Each row comes from the steps of one path. Every step used is in the known rows, and no mark comes twice. Write the path behind each row, first mark first.
In the rows, zero is written as 128.
Known rows:
gebipe -> lomo -> bepu: [ 99 109 138 137 130 127 134  89 117  95 171 153 127 155 136 165 112 146
 105 134 106 153 172 141 135 135 116 131  67  99 166 161 124 120 137 150
 156  84 131 153 144 134  97 101  73 168 167 103 127 104 145 126  96 169
 158 169 183]
geveb -> lomo -> bepu -> budamor: [102 121 133 134 112 140 114  90  88  93 178 132 104 144  99 150 114 174
 127 121  98 170 168 149 119 118 124 134  61 117 162 169 101 114 138 162
 160  86 148 187 131 136  96 123  61 159 129 140 132 123 142 121 105 152
 158 168 182]
bepu -> lomo: [ 98 112 149 123 114 136 113 108 107 109 155 153  99 134 128 138 121 145
 132 115 117 168 159 139 133 141 129 132 106 102 173 182 107 132 153 140
 178  68 120 156 144 122 104 120  66 148 130  97 141 134 133 123 117 124
 146 166 167]
rakis -> gebipe -> mokaziv -> bepu -> budamor: [122 126 179 144 109 130 100 126 102  92 140 106 114  83 120 111 137 152
  86 111 104 170 156 126 147 154 130 169  93 152 120 197 124  95 148 200
 165 106 101 155 128 142 150  96  80 186 122 154 144 127 132 109  89 103
 136 150 174]
foges -> gebipe -> mokaziv: [109 105 164 136 132 142 154 125 113 120 147 131 112 111 137 115 122 164
  91 110 112 175 168 134 134 136 155 163  96 134 157 211 131 123 133 153
 163  88 102 122 153 124 103  88  79 161 111 107 129 125 129 116  92 109
 120 149 159]
budamor -> geveb -> mokaziv -> bepu -> lomo: [ 99 110 180 125 112 129 108 115 112 124 141 147  88  96 101 151 123 140
 113  98 115 196 161 124 143 169 146 136 108 115 123 207 116  94 154 152
 191  66 112 173 123  93 135 110  76 168 141 105 139 126 106  93 124 108
 144 151 181]
mokaziv -> geveb: [ 99  99 145 149 138 158 108 118  98 136 137 122 104 103  99 162 115 155
 112 138 110 168 171 133 125 164 160 132 101 143 156 157 104 122 156 133
 186  68  98 152 127  98 103 122 115 163 123 111 127 158 123 146 100 117
 142 156 177]
rakis -> gebipe -> mokaziv -> geveb -> lomo -> bepu -> budamor: [124 123 145 141 113 128 111 108  96  96 167 105 117 122  94 139 131 171
 106 120  94 198 161 136 118 134 142 138  62 146 152 204 117 102 142 185
 159  96 137 176 137 136 120  95  54 181 133 140 127 125 147 122  81 127
 163 168 189]
geveb -> lomo -> bepu -> budamor -> gebipe -> rakis: [ 94 111 153 126 100 130 136 111  90 131 140 151 116 154 108 148 113 143
  76  99  94 171 158 141 125 122 140 142  51 123 186 195 130 116 141 181
 177  86 115 182 133 129  93 128  31 165 136 149 138 112 148  95 120 162
 152 166 158]
mokaziv -> bepu -> budamor: [ 98 117 178 152 110 150  92 113  88  94 141 122  93 100 114 137 124 160
 108 122 104 154 164 136 145 156 125 149  90 132 131 165 103 109 153 171
 177  94 108 175 122 120 131 124  90 172 128 148 140 135 134 120 111 125
 136 149 165]
bepu -> budamor -> geveb: [ 91 106 163 149 111 157 114 123  76  98 148 152 102 104  97 171 116 146
 106 116 101 168 155 158 121 152 134 165  95 130 146 178 102 139 145 152
 180  81 110 158 123  98 112 140  74 159 140 159 144 125 125 112 121 113
 136 148 169]
rakis -> gebipe -> mokaziv -> bepu -> budamor -> geveb: [111 110 192 154 105 139 104 134  94  94 137 132 117  74 100 155 131 140
  82 113  96 187 156 136 142 170 129 172  98 144 113 214 129 104 144 187
 177 100  95 159 119 109 150 106  73 189 144 165 150 108 120  94  94  95
 130 142 177]
rakis -> gebipe -> lomo -> bepu: [115 110 141 130 116 113 143  96 121  86 167 149 144 145 140 150 118 140
 112 132 102 158 171 145 139 139 111 140  70 114 159 156 126 107 144 169
 134  90 138 149 145 161 106  84  82 177 166 115 133 101 148 113  78 160
 166 164 187]
bepu -> budamor -> geveb -> mokaziv: [ 93 118 157 130 118 140 131 125  79 120 144 138  96 110  89 144 116 161
 100  92 105 181 152 148 109 147 165 168 100 131 125 188 101 116 147 152
 174  81 112 156 119 110 113 135  89 156 132 129 140 140 105  93 132 104
 137 149 182]
geveb -> lomo -> bepu -> budamor -> gebipe -> mokaziv: [103 120 141 136 118 131 135 118  97 117 143 132 106 140 114 142 124 175
  73  98 109 189 159 142 123 113 140 162  50 136 178 225 126 101 143 187
 182  95 130 171 140 143 101 108  32 179 125 127 136 106 142 107 107 131
 148 174 168]
mokaziv -> geveb -> budamor -> gebipe -> lomo: [ 91  91 130 153 117 150 144 116 102 142  99 145 120 113 115 153 118 156
  89 117 108 191 200 141 121 143 190 165  62 149 184 176 110 101 165 175
 213  71  85 183 127 112 119 108  69 178 167 100 135 131 136 135 120 134
 155 184 163]
rakis -> gebipe -> lomo -> bepu -> budamor -> geveb -> mokaziv: [105 118 158 126 105 114 147 111  97  98 157 142 120 128 104 140 124 147
 106  98  98 187 162 144 114 147 140 159  76 125 124 188 115 101 143 179
 154  90 135 163 132 136 122 106  67 175 166 131 136 112 125  80 107 124
 157 152 200]
lomo -> bepu -> budamor -> gebipe -> rakis: [ 89 108 161 133 104 127 142 117  81 117 136 149 115 150 120 149 115 136
  77 103 100 151 147 143 133 124 117 148  66 123 179 184 127 125 145 183
 175  79 112 160 129 132  95 129  39 170 136 155 133 108 155 105 109 160
 152 154 156]
foges -> gebipe: [ 97 103 155 135 122 159 158 119 106 112 144 143 104 109 135 126 114 162
 123 115 108 155 185 146 137 137 136 147  94 127 166 171 106 119 143 137
 161  81 117 136 148 127  95  98 100 145 110 117 123 137 132 116 101 125
 122 135 152]
geveb -> mokaziv -> bepu -> budamor -> gebipe: [ 89 117 156 133 111 139 130 130  89 132 105 120  84  98 117 125 125 169
  88  94 115 159 167 138 133 144 143 169  72 149 144 193 105  71 163 184
 193  86 110 178 112 136 125 119  84 181 120 137 135 140 121  95 121 115
 134 149 161]
foges -> gebipe -> lomo -> bepu -> budamor: [ 92 112 157 142 109 141 148 111 104  64 168 138 101 151 142 122 122 166
 118 124 100 148 177 150 130 129 109 147  63 115 154 179 111 130 133 162
 157  91 150 154 163 136 100  99  38 163 159 144 123 110 175 115 103 157
 143 149 162]

Write each row's path:
[116 115 177 142  96 136  99 120 101 104 144 135 120  80  84 150 127 153
  93 110  90 216 173 129 129 155 161 161  77 145 130 226 127  82 141 190
 176  98  99 189 120 104 146 106  63 184 143 147 148 112 111  86 102 100
 136 159 181]
rakis -> gebipe -> mokaziv -> bepu -> budamor -> geveb -> lomo
[ 97 106 171 151 104 158  91 111  91 110 145 148 107  90  78 169 118 159
 108 115  92 200 180 142 131 152 152 151  71 133 136 192 109  95 142 163
 187  87 108 203 113  79 133 135  71 170 144 147 148 123 115  96 125 122
 136 157 175]
mokaziv -> bepu -> budamor -> geveb -> lomo
[100 120 146 140 118 137 123 106  81  81 175 129 104 139 115 148 120 162
 122 125 108 149 151 156 130 128  97 140  78 120 156 156 102 127 144 164
 153  89 144 160 134 144  99 125  72 160 129 150 125 123 146 132  96 151
 150 158 179]
lomo -> bepu -> budamor
[ 96 108 157 155 133 147 115 141  90 140 115 105  90 106 106 136 128 170
  71 113 115 180 162 133 118 151 164 160  80 162 168 216 117 123 154 173
 209  83  97 148 135 107 114 112  58 185 117 127 135 141 143 134 104  99
 143 166 163]
bepu -> budamor -> gebipe -> mokaziv -> geveb
[ 84 110 148 141 109 143 131 121  99 106 115 151 106 143 143 127 116 157
  90 113 111 153 186 148 122 136 145 175  66 130 172 190 112 119 152 180
 197  92 106 166 138 138 110 120  40 179 157 124 146 122 155 111 125 139
 144 175 154]
bepu -> budamor -> gebipe -> lomo
[ 93 113 175 125 106 123 131 134  92 145 106 133  99 123 111 118 120 137
  64  80 105 165 150 122 136 149 159 160  79 138 144 199 130  94 154 188
 192  88  84 166 115 120 121 123  62 179 126 142 143 132 131  81 133 125
 143 145 152]
geveb -> mokaziv -> bepu -> budamor -> gebipe -> rakis
[ 96 110 153 145 105 156 106 109  86 105 157 157 108 116  77 169 112 166
 115 111  93 196 175 149 112 137 161 154  76 133 156 192 102 115 139 153
 182  81 115 191 120  94 109 142  64 155 139 133 141 129 115 102 132 124
 139 163 173]
bepu -> budamor -> geveb -> lomo
[ 97 120 149 142 115 127 122 101  97  70 171 139 109 157 129 144 120 164
 108 128 100 151 169 148 129 132 114 143  65 114 157 160 112 139 139 167
 158  93 139 163 146 137 110 114  48 167 161 136 134 114 161 123 105 158
 156 166 177]
gebipe -> lomo -> bepu -> budamor
[ 90  92 123 150 118 161 146 118  83 159  94 134 105  85 100 165 120 162
 104 116 109 193 181 146 124 131 179 162  70 163 188 163  92  91 168 171
 209  68  91 184 109 120 113 122  94 168 129 116 127 144 116 149 111 119
 154 171 161]
mokaziv -> geveb -> budamor -> gebipe
[ 87 101 140 137 119 134 139 113 113 126 116 163 118 143 144 145 112 145
  83 121 116 154 187 141 131 139 153 169  65 124 181 184 120 108 150 167
 195  83 100 159 138 133 103 104  64 175 158  96 145 122 139 112 117 138
 146 174 156]
budamor -> gebipe -> lomo
[111  99 134 156 131 147 128 120  95 145 132 120 120  87  84 154 125 167
  94 120 104 213 170 133 122 141 205 152  94 158 156 178 112 117 152 171
 188  71  76 168 121 104 130 111  92 166 133 102 130 144 113 158 107 102
 152 175 181]
gebipe -> mokaziv -> geveb -> budamor
[ 93  86 148 143 113 140 141 129  90 170 101 145 120 110  92 156 115 136
  75 109  98 191 168 133 130 136 190 155  77 152 182 174 121 113 163 177
 202  67  63 177 111 102 115 118  73 167 140 127 135 132 125 124 119 135
 154 161 156]
mokaziv -> geveb -> budamor -> gebipe -> rakis
[124 102 135 149 119 138 133 127 102 140 129 117 135  81  88 140 130 160
 101 118 101 220 174 134 127 145 195 159  93 170 151 181 111 103 159 184
 176  84  79 165 118 133 138  94  97 178 134 115 129 140 111 147  87 101
 154 171 183]
rakis -> gebipe -> mokaziv -> geveb -> budamor
[107 105 129 144 134 138 128 106 108 147 144 128 108 130  94 170 122 170
  83 120 107 197 173 133 121 134 154 129  52 139 181 212 127  89 146 163
 187  75 135 174 133 115  98  99  66 182 129 104 123 114 132 127  89 145
 161 175 185]
budamor -> gebipe -> mokaziv -> geveb -> lomo -> bepu
[101 106 181 153 107 155 115 128 101 110 144 138 100  83  86 138 126 168
  88 101  94 211 181 133 131 150 164 161  75 142 130 234 126  93 130 171
 188  94 108 184 136  80 133 109  49 178 134 146 141 115 122  90 118 110
 123 150 161]
foges -> gebipe -> mokaziv -> bepu -> budamor -> geveb -> lomo
[111 122 142 150 125 140 103 109  93 103 174 109 102 133  83 146 124 184
  98 124  99 192 160 134 115 132 152 133  63 136 153 201 118 117 135 167
 173  89 135 179 139 111 115 117  45 178 128 129 127 128 147 133 102 135
 160 170 184]
gebipe -> mokaziv -> geveb -> lomo -> bepu -> budamor
[111 107 179 153 130 143 128 127 125 117 135 123 105  86 128 123 129 158
  83 116 111 173 174 118 155 156 140 151  95 134 131 208 138  99 143 167
 174  94  99 140 140 112 135  82  95 178 122 119 139 123 124 109  90 112
 112 136 161]
foges -> gebipe -> mokaziv -> bepu
[ 91 104 159 150 109 144 124 108  75  85 169 157 104 114  95 187 117 150
 108 123  97 162 150 161 126 139  96 147  77 117 150 178 106 134 139 153
 166  80 136 163 127 106 106 131  65 159 153 165 129 109 133 117 105 140
 145 149 180]
lomo -> bepu -> budamor -> geveb
[ 97 108 173 140 126 138 119 119 102 141 134 138 102  83  92 167 113 145
  92 106 108 183 165 125 138 173 157 153  98 131 108 181 120  78 155 154
 179  75  95 169 105  95 136 114 125 169 135 111 138 132  87  89 117 109
 134 138 183]
budamor -> geveb -> mokaziv -> bepu
[100  98 172 126 118 140 158 124 108 124 146 153 116 123 126 121 111 139
  92 107  97 162 167 131 141 142 150 140  97 121 163 176 136 135 138 148
 161  80  88 128 150 108  93 100  78 147 120 129 135 127 142 102 107 142
 121 132 143]
foges -> gebipe -> rakis
[ 91 114 130 136 106 142 136 109  85 114 141 142  99 140 111 157 117 171
 105 110 107 166 173 157 124 112 121 153  43 134 190 185 100  97 150 175
 182  87 149 186 126 148  91 124  51 170 125 141 130 115 144 112 112 156
 155 168 168]
geveb -> lomo -> bepu -> budamor -> gebipe
[105 107 162 136 104 124 117 116 112 132 118 142 101  96 122 134 136 141
  91  99 118 200 171 128 151 141 156 159  84 130 158 225 119  81 162 192
 211  77  94 185 123 119 144  95  44 181 146 106 140 109 121 122 113 110
 145 172 162]
geveb -> budamor -> gebipe -> mokaziv -> bepu -> lomo
[ 89 111 143 136 111 150 132 127  80 115 116 137  98 121 126 137 120 162
  96 106 116 150 164 157 128 129 129 169  72 140 183 184  98 110 157 169
 192  87 115 160 123 146  94 131  67 166 121 140 138 131 135 118 115 126
 137 162 156]
bepu -> budamor -> gebipe
[ 87 114 138 137 114 142 143 113  82 107 137 137  99 134 126 148 120 158
 100 116 112 145 162 159 129 117  97 153  59 132 180 174  99 112 156 170
 178  89 141 163 127 152  90 120  59 170 127 152 126 116 148 123 101 147
 151 161 162]
lomo -> bepu -> budamor -> gebipe
[ 84 109 166 148 104 137 119 122 105 108 108 138 103 122 141 131 118 152
  81 115 112 156 189 140 137 155 139 168  64 134 157 193 118  96 158 187
 206  94  97 180 132 128 130 112  49 188 162 131 151 117 154 104 119 138
 142 167 155]
mokaziv -> bepu -> budamor -> gebipe -> lomo
[ 87  99 164 151 102 145 146 116  95  70 163 160 105 128 114 151 119 157
 107 120  91 164 175 159 128 148 107 153  69 120 145 190 116 138 129 159
 169  84 142 157 156  99 110 114  36 169 169 160 130  99 157 101 106 144
 138 144 166]
foges -> gebipe -> lomo -> bepu -> budamor -> geveb
[ 99 119 149 141 124 124 140 122  93 112 139 125 108 135 130 140 127 162
  67 101 117 161 151 149 128 118 119 165  61 136 175 217 123 117 147 183
 179  94 123 149 140 143 104 107  42 182 129 136 135 104 148 116  95 134
 143 174 167]
lomo -> bepu -> budamor -> gebipe -> mokaziv
